Each row was made from one small tree. Brackets hold a mark, then the marks that hang from it, in the order of their numbers. Every link used is in the known rows. Write each row's tree.
Known rows
[k_978 [k_514 k_19] [k_900 [k_94 [k_549 k_727]] k_543]]: [-23.0 -44.4   7.8  24.5 -27.8 -14.8  14.1 -13.3  -7.7   7.9   0.2  -9.7
 -23.9  55.1  -3.3  31.1  -5.8  10.8  -2.1  24.3  15.9  44.5  -2.5 -21.2
  24.2  75.0  -9.8  -1.1]
[k_549 k_514]: [  8.2  -1.4 -21.7 -21.0   6.3 -44.2 -14.1 -32.4  -9.3   3.7   7.5 -23.7
 -16.0 -28.6   0.6  23.5 -25.9  16.4   2.4   5.3  22.7  50.8 -31.9   2.7
  17.4  56.9  -8.0 -10.2]
[k_549 k_727]: [  1.8   0.7 -33.1  -9.9 -28.6 -44.1 -36.1 -30.7   7.8  11.5  -2.4 -19.4
 -17.6  23.3 -10.5  27.3 -28.0  14.7  17.3  23.3  19.7  39.2 -18.2  17.0
  26.3  63.6 -12.5  -2.1]
[k_19 [k_514 k_94 [k_549 [k_543 k_900]]]]: [  0.5 -18.0 -32.1 -11.0  29.5 -11.7  38.9 -29.9   1.6  31.5  -8.4 -30.9
 -18.4  10.1  -6.5  12.9  12.9  29.0  -3.9   3.4  19.9  53.9 -12.2  -2.3
  -3.1  30.9  -8.1 -11.5]
[k_549 k_94 k_542 [k_543 [k_514 k_19]] k_727]: [ 24.3 -29.0   1.5   4.3  -1.1 -22.8   3.5 -46.9  -8.5  37.5  -7.0 -13.4
 -23.9  50.7   8.5  24.7  -2.3  11.4   2.1   8.0  32.9  35.1 -12.0   8.0
  25.4  62.5 -30.7  10.6]
[k_549 k_94 [k_514 k_19] k_542 [k_543 k_900] k_727]: [  7.7 -45.3  19.2  -9.3 -23.7  -4.8  15.5 -45.3  -3.2  42.4  -7.5 -10.3
 -16.2  44.9   2.9  22.3   2.0  11.7   2.9  13.1  24.6  37.4  -3.4  15.1
  13.1  37.2 -36.4  13.1]
[k_36 [k_900 k_94 [k_543 k_514 [k_549 k_727]]]]: [  2.0 -15.8  -8.7  -2.2  -7.6 -18.0  24.2 -46.3  -4.6  34.3  -1.5 -15.8
  -6.3  44.2 -21.0  33.9  -7.4  33.5  -6.2  -8.6  23.3  38.0 -26.0   2.8
  10.8  52.8   2.1  -7.1]
[k_978 [k_900 [k_543 [k_514 k_19]]]]: [ 15.7 -19.8   5.0   1.9  14.8 -23.8   1.7 -47.3 -32.5  16.7  11.4 -16.0
 -19.5  21.6  12.5  18.3 -19.1  25.4  -9.5  13.3  16.9  53.5 -59.8   3.6
  -1.6  62.2  -9.9  -6.3]
[k_514 k_94 k_549]: [-13.0   3.2 -35.7  19.2  19.9 -62.9 -24.0 -23.1  -0.6  -3.4  -4.5 -44.2
 -24.1  12.4   8.0  20.6   3.8  10.4  -0.1  14.6  22.8  34.9   0.2   8.6
  17.7  49.3  -6.5 -16.0]
[k_428 [k_514 k_19 k_94 k_549]]: [-11.4 -32.0 -11.3  32.8   0.6 -34.5  -4.1  -8.2  -7.8  -8.0  -6.6 -47.3
 -19.4   4.8  20.5  15.0  -4.0   5.7  -9.8  25.2  20.6  34.5  -5.5  -1.9
   9.0  62.9 -11.0 -17.4]
[k_948 [k_514 k_19 [k_94 [k_549 k_542 k_543 k_727] k_900]]]: [ -4.2 -35.1 -16.4  28.6 -29.3   7.0  -8.5 -33.3   1.5  40.5 -11.8 -13.0
 -30.3  59.2  -0.5  21.5  30.7  10.2  12.1  29.1  21.6  21.9  16.9   8.3
  28.6  29.6 -17.9   6.5]
[k_19 [k_514 [k_549 k_542 k_543]]]: [ 18.1  -8.6 -16.7  -4.5  43.2 -35.0   4.0 -23.8  -9.0  31.9  -1.7 -22.7
 -29.7 -12.1   7.8  21.5 -16.8  21.5  -1.9   2.4  31.1  56.2 -13.5  -4.8
   5.1  54.3  -6.7  -1.8]
[k_428 k_514]: [  9.4  -5.0 -35.0 -18.2   7.9 -34.5 -18.3 -14.7   1.8   7.0   1.9 -24.3
 -13.1 -27.3   1.8  15.9 -38.3  12.8   5.0  13.7  22.3  56.4 -34.0   1.0
  20.6  74.3  -2.2 -12.6]
[k_978 [k_514 k_19 k_94]]: [ -7.6  -9.7 -24.4   7.8  16.2 -50.5 -17.8 -14.5  -5.3  -9.5  -1.4 -36.6
 -16.9  19.2  21.9  27.8 -12.5   2.4   3.6  28.4  22.5  44.4 -10.5 -15.3
  24.1  62.5 -14.7 -14.1]
[k_978 [k_514 k_94 [k_549 k_542 k_543 k_727]] k_900]: [-33.1 -38.8   1.4  -0.7  31.7 -27.8   8.0 -22.4  12.8  22.2 -19.0 -28.4
 -24.5  38.8 -21.3  20.0  20.8   3.8   9.4  19.2  24.5  49.8   5.3 -16.2
  17.9  45.5 -19.6   7.1]
[k_19 [k_514 [k_94 k_549]]]: [ 14.3   2.6 -62.7  -2.0  17.5 -42.7  10.2 -16.1   0.6  13.4   2.7 -24.9
 -20.5 -25.6   6.9  21.6  -5.3  17.5 -12.6   7.6  24.5  55.3 -10.3  -7.0
  32.3  61.0   1.5 -20.5]
[k_566 [k_514 k_19 [k_549 [k_94 k_900] k_542 k_543 k_727]]]: [ -0.5 -42.7  -0.5  24.1 -14.1  -7.4  15.8 -29.4  -7.0  57.0  -9.5  -6.9
 -27.2  52.6  -6.5  16.3  19.8  11.0  -1.7  25.7  24.2  39.2  19.7   5.1
  19.4  38.2 -15.2  19.8]
[k_900 [k_94 [k_549 k_542 k_727]] [k_543 [k_514 k_19]]]: [ 17.0 -29.6   3.9  36.3 -11.8 -19.1  11.0 -48.4 -26.5  26.4   3.3 -15.5
 -29.7  35.6  20.1  36.2  -2.4  15.4  -9.0   1.4  27.6  31.4  -7.6  -4.4
  25.4  74.6 -16.4  -7.6]
[k_549 k_514 k_542 k_727]: [  8.8 -14.0 -10.4 -18.2  -9.5 -36.8 -18.4 -41.9  -3.7  19.7   0.9 -18.7
 -17.1 -15.5  -4.5  30.5 -18.1  10.7   8.7  10.2  25.6  43.8 -19.1   8.3
  23.4  57.2 -19.4  -1.0]
[k_566 [k_514 k_19 [k_549 k_543 k_727]]]: [ -2.9 -35.3  14.0  16.0 -32.7 -18.5   9.5 -25.8 -12.1  23.9  -7.4 -22.4
 -26.8  45.6  -8.9  27.2 -17.7  20.9  14.4  26.9  20.1  42.9  -5.3  -5.1
   3.3  52.2 -17.2   9.6]
[k_543 [k_549 k_94 k_542] k_900]: [  3.7  10.9 -35.6  -4.5  48.2 -70.4 -28.4 -28.4   6.1  34.9  -5.6 -25.3
 -15.0  10.5  15.4  14.4 -15.7  17.7 -17.1   7.0  28.8  54.0 -12.6  27.9
  18.5  42.1  -2.5 -11.6]
[k_514 k_19 [k_94 k_900] [k_549 k_542 k_543]]: [-13.7 -27.9 -10.8  34.5  18.3 -22.2 -14.6 -35.3 -10.6  33.8  -8.0 -25.3
 -30.2  54.5  22.0  14.8  26.3   1.8  -0.9  25.8  21.8  24.5  21.4  13.0
   9.6  28.5 -14.5   2.7]
[k_514 k_19 k_94 [k_549 k_542 k_727]]: [-13.9 -24.1  -6.9  42.3 -14.6 -53.6 -31.3 -30.3  -6.5   5.7 -10.7 -41.0
 -26.9  46.1  21.2  28.3   8.3   1.1   2.0  33.0  23.6  19.3  18.1  18.3
  17.0  53.6 -25.3  -5.6]
[k_428 [k_514 k_19 [k_94 [k_900 k_543]] [k_549 k_542 k_727]]]: [ -5.9 -54.4   9.4  42.5 -25.9  11.6  14.8 -31.2  -5.4  38.1  -5.9 -23.9
 -23.0  34.5   8.3  19.8  24.9   6.6  -2.2  29.2  17.8  26.3   4.6  -1.0
   5.0  36.6 -14.2   0.8]
[k_514 [k_94 [k_900 k_543]]]: [  8.0   1.3 -42.9   2.4   4.9 -20.5  -6.0 -46.7   1.1  35.9   8.4 -14.0
 -18.0  26.9   4.5  23.4  11.0  12.5  12.8  16.6  17.2  40.3 -13.3   8.5
  18.5  29.8  -0.7  -6.1]
[k_978 [k_514 k_94] [k_900 k_543]]: [ -5.7  -8.4 -18.4 -13.6  36.7 -39.8   7.3 -27.1   1.0  11.3   4.5 -22.5
 -16.1  12.6  -2.7  25.8  -1.3  10.1  10.4  16.6  19.6  64.5 -31.1 -20.4
  16.9  50.9  -5.6  -8.3]

Write each row's tree
[ 15.2  -5.3  11.4  -6.3  27.8 -48.7   9.1 -34.3  -6.0  37.0   7.1 -15.1
 -12.0  -0.1   2.5  30.3 -12.8  20.6 -14.4  -9.0  33.5  50.3 -18.7   8.4
  14.3  29.8  -3.6   0.9] : [k_36 [k_900 [k_543 [k_549 k_94 k_514 k_542]]]]
[  6.2 -47.0   5.4   1.1 -32.1   4.8  11.0 -41.9  -2.0  51.1  -3.7   1.0
 -19.4  47.0  -0.4  19.6  15.1   3.8   2.1  17.3  24.3  28.5   9.4  11.2
  23.3  35.9 -26.2  20.3] : [k_549 [k_94 k_900] [k_514 k_19] k_542 k_543 k_727]
[-11.6 -40.4 -19.3   5.4 -50.6   1.6   7.1 -41.0  -4.1  21.8  -1.7 -16.5
 -10.0  30.6  -3.3  20.2  23.7   6.8   0.3  29.8  11.8  22.9  -1.4  10.0
  18.0  36.1 -17.6  -1.5] : [k_549 [k_514 k_19 [k_94 k_900]] k_727]
[  4.9 -28.7 -10.1  42.6 -35.0   0.4  -8.3 -39.4  -8.8  36.3  -1.2 -14.7
 -31.4  48.3   8.3  29.5  27.8  14.6   7.6  28.7  19.9  23.8   4.8   6.3
  24.1  29.3 -13.0  -0.6] : [k_948 [k_514 k_19 [k_94 [k_549 k_542 k_727] [k_900 k_543]]]]
[-19.7 -38.5 -13.8  12.9 -38.1 -12.1  13.9 -33.1   1.9  26.7  -6.0 -22.1
  -8.1  33.5   0.1  20.3  17.9  13.4 -10.3  26.7  13.1  24.8  -2.8   9.4
  10.1  28.5  -5.3  -5.7] : [k_543 [k_549 [k_514 k_19 [k_94 k_900]] k_727]]
[ -1.3 -11.0  -0.8  -6.4   5.9 -32.2  21.5 -35.3  -9.2  22.6   9.1 -17.9
  -5.3  13.3  -2.5  35.6 -13.9  25.1  -6.3 -10.3  24.1  43.3 -17.2   1.4
   6.2  41.8   4.8  -9.7] : [k_36 [k_900 k_94 [k_543 [k_549 k_514]]]]
[  4.3  -3.1 -49.2 -19.6  33.9 -26.1   7.5 -49.9 -15.3  20.3  -0.3 -24.2
  -8.4  -0.6   2.1  14.3  -2.4  26.4 -13.2  -7.3  19.3  50.6 -33.7  10.1
  15.5  66.4  -5.4 -24.4] : [k_543 k_514 [k_900 k_94]]
[  3.9 -33.2   5.2  17.9   7.9 -27.7   9.7 -30.7 -20.8  20.0   3.4 -16.4
 -28.9  16.4  30.0  30.5  -6.2   1.8  -3.3   1.8  29.8  34.9  14.8  -4.0
  24.5  63.4 -18.4  -3.8] : [k_900 [k_94 [k_549 [k_514 k_19] k_542 k_543]]]
[-11.2 -34.6   6.1  35.3 -37.2 -17.4  -4.5 -26.3  -0.4   3.9 -14.9 -40.8
 -28.6  72.3   0.4  29.0  17.4  17.1  22.0  26.8  22.2  17.3   5.4   5.4
   5.9  39.9 -24.8   1.5] : [k_948 [k_514 k_19 k_94 [k_549 k_543 k_727]]]
[ 10.5 -16.6  -5.2   6.6   3.1 -11.3  15.5 -52.9  -6.7  38.3  -3.8 -16.1
 -20.8  19.6 -19.1  30.5  11.3  22.8  -3.8  -3.6  27.0  38.6 -15.7  -1.0
  32.0  39.4 -13.7  -2.9] : [k_36 [k_900 [k_543 [k_514 [k_94 [k_549 k_542 k_727]]]]]]
[ -5.8 -47.0  19.3  36.4   4.1 -21.5  16.3 -49.5 -31.8  23.2  -0.4 -22.5
 -24.9  49.3  11.2  25.3  15.7  17.3 -15.1   9.5  21.1  33.4 -13.9   5.6
   0.7  69.7 -17.4  -3.4] : [k_978 [k_900 k_94 [k_543 [k_514 k_19 [k_549 k_542 k_727]]]]]
[ -0.6 -13.3 -13.4   8.8  35.1 -45.1 -24.5 -12.3  -7.3   8.2  -4.6 -36.0
 -24.9 -34.1   9.3  14.2 -24.1  10.8  -8.8  10.3  27.8  52.0 -17.3   0.5
  13.4  68.8  -4.1 -12.7] : [k_428 [k_514 [k_549 k_542]]]
[-10.0 -38.4  16.3  25.6 -15.3 -22.4  -8.3 -31.9  -1.0  35.8 -16.4 -23.2
 -27.7  75.4   5.3  16.8   6.7  13.8  -1.3  22.1  24.0  27.4  15.4  23.6
   9.7  38.5 -31.0  11.8] : [k_514 k_19 [k_549 k_94 k_542 [k_543 k_900] k_727]]
[  3.3 -14.9  -2.6  12.1  39.1 -36.6  19.0 -35.8 -17.6  17.9   2.6 -23.9
 -26.1  10.9  -8.0  10.2  10.0  28.4 -23.5  -7.3  24.1  54.7 -39.3  -1.3
   8.1  54.1  -1.5  -4.7] : [k_978 [k_900 [k_543 [k_514 [k_549 k_94]]]]]
[  3.9 -25.7 -20.7  19.5   3.5 -25.6  -3.8 -37.5  -5.8  46.2  -9.0 -13.6
 -16.5  35.1   7.1  12.1  10.8  17.8 -30.2  13.7  24.9  33.4 -12.6  16.9
  21.9  49.1  -3.9  -0.7] : [k_543 [k_514 k_19] [k_549 [k_94 k_900] k_542 k_727]]
[ 16.8   0.1 -19.9 -11.7  22.4 -21.9  14.1 -54.3 -13.1  23.8   5.6 -23.4
  -9.9  13.7  -9.6  27.1   1.4  26.0   1.1  -4.7  23.5  44.8 -39.0   0.5
  15.9  40.2  -8.3 -10.6] : [k_36 [k_900 [k_543 [k_514 k_94]]]]
[ -5.0  -8.2 -18.7  22.5   0.2 -61.8 -32.2 -22.6   6.4  16.3 -10.0 -28.7
 -28.4  25.8  -1.0  23.1   0.5   7.7  -4.5  15.0  30.8  33.1  13.6  19.3
  31.1  59.3 -16.9   3.0] : [k_514 [k_549 k_94 k_542 k_727]]
[ -6.3 -19.9 -11.2  -4.5 -35.8 -24.3  -3.2 -24.9   0.2   8.2  -2.1 -16.8
 -23.6 -13.5 -21.6  24.7 -18.6  20.1  -2.5   7.1  20.3  41.2 -15.2  -2.3
  31.0  56.6  -8.9  -4.2] : [k_94 [k_549 k_514 k_727]]
[ -5.2 -11.0 -15.2   6.3  44.4 -27.5  -6.4 -39.3  -2.4  24.9 -13.7 -41.4
 -27.3  23.1   3.3  17.3  23.8  22.3  10.8   6.3  26.2  41.5  -5.5  10.1
   2.1  23.2 -17.4  -9.4] : [k_948 [k_514 k_94 [k_549 k_542 [k_543 k_900]]]]
[ -0.8 -12.0  -8.7  22.4   5.4 -51.8 -14.0 -17.1 -27.8   3.3   2.4 -33.7
 -25.2   1.6  12.8  21.0 -24.9  20.3  -7.1  25.7  20.1  51.6 -15.7  -0.5
   6.2  62.6  -4.7 -10.1] : [k_566 [k_514 k_19 k_549]]
[ -6.9 -34.6 -38.2  -0.5 -16.1  13.7  38.8 -28.9  13.5  46.6 -11.5 -14.6
 -19.5  33.1 -26.9  15.4  33.2  21.3   3.0  14.8  17.2  36.3   6.2  -5.0
  10.6  29.8  -3.9   4.3] : [k_19 [k_514 [k_94 k_900] [k_549 k_543 k_727]]]
[-30.7 -49.9  18.1  19.9   2.9  -7.8   8.6 -23.6  -5.4  23.0 -18.4 -27.1
 -24.4  65.4   3.6  24.4   7.8  10.6   2.0  19.1  21.6  34.8  17.2 -10.8
   7.2  53.6 -25.9   2.4] : [k_978 [k_514 k_19 [k_549 k_542 [k_543 [k_900 k_94]] k_727]]]
[-14.1 -44.1  -1.2  15.0 -29.5 -11.9   7.2 -36.3 -16.9  21.5  -4.3 -16.6
 -17.7  17.8  10.1  24.4   3.6  11.8 -16.1  12.9  18.7  31.2   9.9  11.9
  23.3  59.2 -22.5 -10.4] : [k_543 [k_900 [k_94 [k_549 [k_514 k_19] k_542 k_727]]]]
[  3.0 -13.9 -12.8 -25.3  -4.1 -16.0 -18.3 -49.7   8.1  47.4 -10.5 -10.6
 -19.0  41.8 -10.5  22.4 -18.7  17.7  22.4  17.1  21.7  46.0 -14.4  20.8
  13.6  38.8 -24.3   7.9] : [k_549 k_542 [k_543 k_900] k_727]
[ 21.1  -5.7   9.0  18.6  19.4 -40.5   1.2 -41.3 -25.6  17.4   7.2 -28.8
 -22.3  18.9  24.5  27.4 -31.3  32.3 -13.0   3.6  24.2  47.7 -52.6  -3.4
  -6.1  52.5   1.1 -13.8] : [k_900 [k_543 [k_514 k_19] k_549]]
[ -3.9  -5.9 -25.1  29.1   8.4 -12.9  -1.4 -34.8  -7.2  19.5   0.9 -31.5
 -27.9  19.7  -4.0  20.2  34.0  26.1   6.7  12.4  18.8  33.6 -13.2   0.9
   4.8  20.7   3.6 -10.6] : [k_948 [k_514 [k_94 [k_900 k_543]] k_549]]
[  7.9  -8.3 -33.2  20.3   1.9 -49.5  -0.7 -19.3 -15.9  10.6   3.2 -28.0
 -22.6   1.6  17.9  24.9  -9.9  10.8  -5.7  24.9  21.4  52.9  -2.3  -5.9
  30.6  59.8  -6.9 -15.6] : [k_566 [k_514 k_19 [k_94 k_549]]]
